Each row comes from the steps of one walk. Every step used is in the known rows, and no mark comes twice. Write the walk behind each row, first mark first.
Known rows
r, t, c: -1.30 -2.32 -0.83 +2.85 +0.95 -3.96 -2.02 -0.20 -0.36 +0.73 +5.01 -2.76 -0.59 +2.24 +1.63 -1.54 -1.42 -2.03 +7.27 -0.72 -0.50 +1.62
r, j, w, t: -5.89 -1.19 -1.07 -0.67 -3.19 -1.77 -2.37 -1.46 -3.04 -2.00 -0.09 -3.19 -1.22 +0.06 -0.16 -5.13 -0.73 -1.80 +4.13 +0.51 +1.36 +3.27
e, t, c: -4.81 -1.27 -0.92 +1.68 -0.96 -2.45 -2.29 -0.72 -0.89 +1.15 +4.49 -1.83 -0.59 +1.82 +4.24 -2.55 -1.22 -2.63 +6.88 -0.02 -1.33 +0.78
c, t: -0.84 -0.05 +0.99 +1.97 -1.84 -2.97 -2.87 +0.21 -2.47 -4.18 +7.11 -3.99 +1.07 +0.71 +5.38 -1.75 -1.02 -1.02 +5.62 +0.50 -0.85 +0.14
r, t, j, w: -1.10 -2.61 -0.74 +0.61 -2.20 -2.43 -1.31 -1.81 -1.76 -1.07 +1.70 -2.31 -2.02 +1.74 +0.62 -2.62 -1.06 -2.67 +3.87 -0.34 +0.77 +2.60
j, r: -1.25 -0.70 -0.58 +0.87 +0.20 -1.16 -2.03 -0.94 -2.30 -1.04 +5.22 -4.76 +0.75 +0.32 +3.01 -1.32 +1.76 -2.32 +5.61 -0.64 -0.97 +0.45
e, j: -1.97 -1.26 -0.02 -1.32 -2.44 -3.00 -2.30 +0.16 -2.17 -1.14 +2.94 -2.11 -0.80 +0.63 +2.74 -2.34 -0.34 -0.87 +6.63 +0.85 +0.15 +0.83
r, d, t, j: -1.07 -2.10 -2.02 +0.17 -0.51 -2.50 -0.87 +1.12 -1.34 -1.04 -0.42 -2.72 -1.06 +1.62 -1.18 -2.68 -2.91 -1.30 +5.57 -1.35 +0.12 +2.47
w, c, t, j, r, d: -2.55 -2.86 -1.41 +2.19 +3.63 -2.48 -0.80 +1.04 -2.97 -2.65 +0.47 -4.49 -0.52 +1.74 +1.79 -2.45 -1.19 -2.58 +5.12 -2.01 -2.13 +2.51
c, t, j, w: -0.89 -1.06 +0.28 +1.01 -4.43 -2.19 -1.81 -1.51 -3.33 -4.40 +3.80 -2.65 -1.34 +1.09 +3.47 -2.31 -1.72 -3.20 +3.61 +0.29 -0.23 +1.30
d, r, t, c: -0.40 -0.81 -2.08 +1.91 +2.88 -2.99 -1.92 +0.38 -0.54 +1.74 +2.53 -2.09 -1.09 +1.79 -0.03 -2.88 -1.44 -2.81 +7.13 -2.25 -0.18 +1.05
w, r, d, j: -2.91 -0.28 -2.15 +0.87 +3.17 -2.44 -1.56 +1.55 -1.97 +0.13 -1.44 -4.99 -0.51 +0.83 +0.17 -4.03 -1.60 -3.74 +7.01 -2.37 +0.45 +1.41
e, t, j, w, c: -8.07 -1.82 -1.41 -0.12 -1.40 -1.16 -1.62 -1.27 -2.76 +0.14 -2.13 -0.36 -2.83 +1.97 +2.55 -2.67 -1.85 -1.99 +4.66 +0.67 -0.29 +2.14
t, j, w, r: -3.97 -0.62 -1.15 +0.24 -3.31 -0.83 -1.02 -1.28 -2.93 -1.93 -2.97 -2.25 -2.73 +1.01 +2.36 -3.06 -1.72 -4.26 +5.51 -0.58 +0.75 -0.10
t, j, r, d: -0.26 -3.10 -1.63 +0.34 +0.58 -1.37 -0.65 -0.44 -1.84 -1.03 +1.62 -4.54 -0.45 +1.45 +0.00 -2.86 -0.15 -4.60 +4.62 -2.22 -1.41 +2.01
w, t, j: -5.87 -1.25 -0.83 +0.53 -3.85 -2.86 -0.70 +0.46 -2.76 -1.51 +0.00 -0.83 -2.25 +0.76 +1.39 -3.45 -1.84 -2.08 +6.55 +0.63 -0.12 +2.24
j, r, t: -0.90 -1.56 -0.39 +1.43 +2.26 -2.39 -1.74 -0.99 -1.25 -0.03 +5.03 -5.32 +0.86 +0.70 +1.55 -2.42 +1.67 -1.41 +4.84 -1.01 -0.40 +2.05
e, t, j: -5.21 -1.97 -0.23 -0.24 -3.36 -2.52 -1.40 -0.47 -1.53 -0.03 +2.15 -0.85 -1.54 +1.35 +3.74 -3.70 -0.87 -2.84 +4.98 +0.03 -0.38 +1.54
d, r: -1.92 +0.63 -0.98 -0.34 -0.61 -1.15 -2.60 +0.59 -2.03 -0.82 +2.64 -2.14 -0.26 +0.57 +0.99 -2.54 -0.74 -2.45 +6.42 -0.91 -0.07 -0.55
e, t: -4.78 -0.56 +0.05 +0.26 -1.67 -1.81 -2.61 -0.56 -1.38 -0.29 +3.98 -2.50 +0.40 +0.64 +4.59 -3.44 -0.42 -1.22 +5.40 +0.78 -0.50 +0.81
t, c: -1.98 -1.38 -0.81 +2.30 -1.25 -2.87 -2.31 +0.04 -1.35 -0.25 +5.19 -2.11 -0.67 +2.15 +2.80 -0.34 -1.48 -3.06 +7.83 -0.38 -1.12 -0.01

Which walk is each row?
-0.70 -0.20 -1.02 +0.44 +1.92 -2.32 -2.34 +0.49 -1.05 +0.29 +2.18 -3.05 -0.32 +0.67 +0.08 -3.54 -0.64 -1.33 +5.63 -1.41 +0.50 +0.92 -> d, r, t
-2.28 -0.51 -1.75 +2.93 +1.71 -1.98 -1.73 -1.69 -1.17 +0.25 -1.37 -3.85 -1.78 +1.60 +2.06 -3.00 -2.05 -3.06 +6.43 -1.05 +0.49 +0.90 -> j, w, r, t, c
-0.80 -1.54 -0.07 +1.65 -1.93 -2.77 -0.84 -0.35 -3.04 -2.69 +4.86 -4.06 -0.27 +0.61 +4.13 -2.24 +0.71 -3.26 +3.99 -1.37 -1.22 +1.13 -> c, t, j, r
-1.31 -1.53 +0.52 +1.39 -3.06 -3.62 -1.59 +0.37 -2.76 -3.77 +5.16 -2.10 -0.87 +1.20 +4.85 -2.15 -1.49 -2.54 +5.48 -0.30 -0.64 +0.86 -> c, t, j
-0.76 -0.95 -1.98 +0.03 +0.68 -0.92 -2.40 -0.67 -2.56 -1.09 +3.14 -5.06 -0.46 +1.48 -2.55 -2.58 -1.32 -3.93 +4.70 -1.20 +0.32 +2.68 -> r, d, j, w
-5.18 +0.11 -3.08 +1.99 -1.59 -2.11 -1.46 -0.51 -3.19 +1.15 +1.40 -2.34 -2.68 +1.37 -1.96 -2.50 -1.73 -3.96 +6.79 -0.38 +0.23 +3.30 -> d, j, w, t, c
-4.07 -1.48 -2.39 +0.23 +2.28 -1.67 -1.32 -0.17 -2.56 +0.41 -3.74 -0.71 -3.36 +2.05 -1.42 -2.56 -2.06 -2.29 +5.22 -1.53 +0.71 +2.38 -> d, r, t, j, w, c
+0.83 -2.63 -0.73 +1.54 +1.17 -2.28 -0.82 -0.05 -2.35 -3.08 +3.58 -5.68 +0.37 +1.10 +2.36 -3.60 -0.50 -4.00 +3.71 -2.13 -1.90 +2.09 -> c, t, j, r, d
-0.11 -2.17 -0.30 -0.67 +1.34 -3.09 -1.30 -0.54 -1.55 +1.20 +2.73 -4.58 -0.15 +0.05 +1.10 -3.32 +1.98 -0.77 +4.82 -0.66 +0.14 +2.64 -> e, j, r, t
-0.83 -0.60 -1.63 +0.53 +0.99 -1.83 -2.05 +0.84 -1.18 -1.41 +1.86 -4.39 +0.80 +1.05 -1.16 -2.24 -2.35 +0.12 +6.05 -0.49 -0.02 +1.94 -> r, d, t
-5.68 -2.04 -1.44 +0.58 -1.52 -1.51 -1.66 -0.83 -3.38 -1.67 -0.85 -0.63 -2.92 +2.21 +1.25 -0.25 -2.12 -2.43 +6.01 +0.35 -0.13 +1.44 -> t, j, w, c
-4.82 -0.32 +0.27 +2.63 +1.36 -3.18 -2.78 +1.22 -3.31 -3.32 +4.21 -2.73 +0.12 +1.25 +5.47 -0.62 -1.77 +0.24 +7.28 +0.64 -1.10 +0.65 -> w, c, t
-0.58 -2.13 -2.83 +2.96 +3.90 -3.94 -0.83 +0.16 -1.34 +3.78 +5.18 -4.34 -0.59 +1.53 -0.71 -1.34 +1.43 -3.88 +6.03 -3.15 -0.33 +3.49 -> d, j, r, t, c
-1.33 -0.83 -0.21 -1.64 -3.60 -1.08 -2.56 -1.58 -2.88 -1.73 +2.03 -2.60 -1.30 +0.54 +1.32 -2.40 -0.45 -1.47 +5.14 +1.13 +0.62 +1.32 -> e, j, w
-1.68 -2.97 -0.23 +0.87 -1.19 -4.09 -1.14 +0.25 -1.09 -0.40 +2.58 -1.76 -1.50 +1.81 +1.73 -2.36 -1.12 -2.03 +5.64 -0.67 +0.32 +2.34 -> r, t, j
-4.89 -1.85 +0.06 +2.19 -0.48 -4.00 -1.56 +1.41 -3.24 -3.25 +2.43 -0.89 -1.51 +1.80 +4.77 -0.75 -2.43 -1.19 +6.83 -0.08 -0.94 +1.17 -> w, c, t, j
-3.91 -0.72 -3.36 +1.72 +0.64 -1.49 -1.25 -0.50 -2.58 +0.79 -0.08 -3.88 -1.95 +1.83 -4.10 -3.74 -2.95 -4.67 +6.16 -1.31 -0.21 +4.46 -> r, d, j, w, t, c
-1.89 -1.16 -2.23 +0.41 -1.57 -2.08 -0.25 +0.25 -2.49 +0.00 +1.08 -3.01 -0.98 +0.53 +0.72 -1.60 +0.75 -1.42 +4.86 -1.49 +0.00 +1.92 -> d, t, j, r
-1.77 -1.09 -1.69 +1.03 +0.67 -2.84 -1.32 -1.32 -1.45 +1.32 -3.70 -3.10 -2.68 +1.18 +0.93 -4.10 -1.85 -2.34 +6.54 -0.71 +1.05 +1.65 -> e, j, w, r, t, c
-5.58 -1.12 -2.51 -1.31 +1.49 -1.25 -3.13 +0.01 -3.13 -0.27 -2.64 -1.78 -1.86 +1.14 -1.21 -3.19 -0.77 -2.37 +5.01 -1.69 +1.17 +1.31 -> d, r, j, w, c
-3.86 +1.05 -1.81 +0.28 -0.29 -1.06 -2.02 -0.23 -3.24 -0.21 -1.06 -3.98 -1.50 +0.40 +0.72 -2.61 -0.50 -3.59 +5.92 -1.07 +1.39 +0.92 -> d, j, w, r
-1.16 -1.66 -1.27 -0.14 +0.40 -3.05 -1.01 +0.54 -1.28 +0.45 +0.15 -1.00 -2.10 +1.38 -0.37 -3.76 -1.19 -2.91 +5.36 -2.17 +0.59 +1.59 -> d, r, t, j
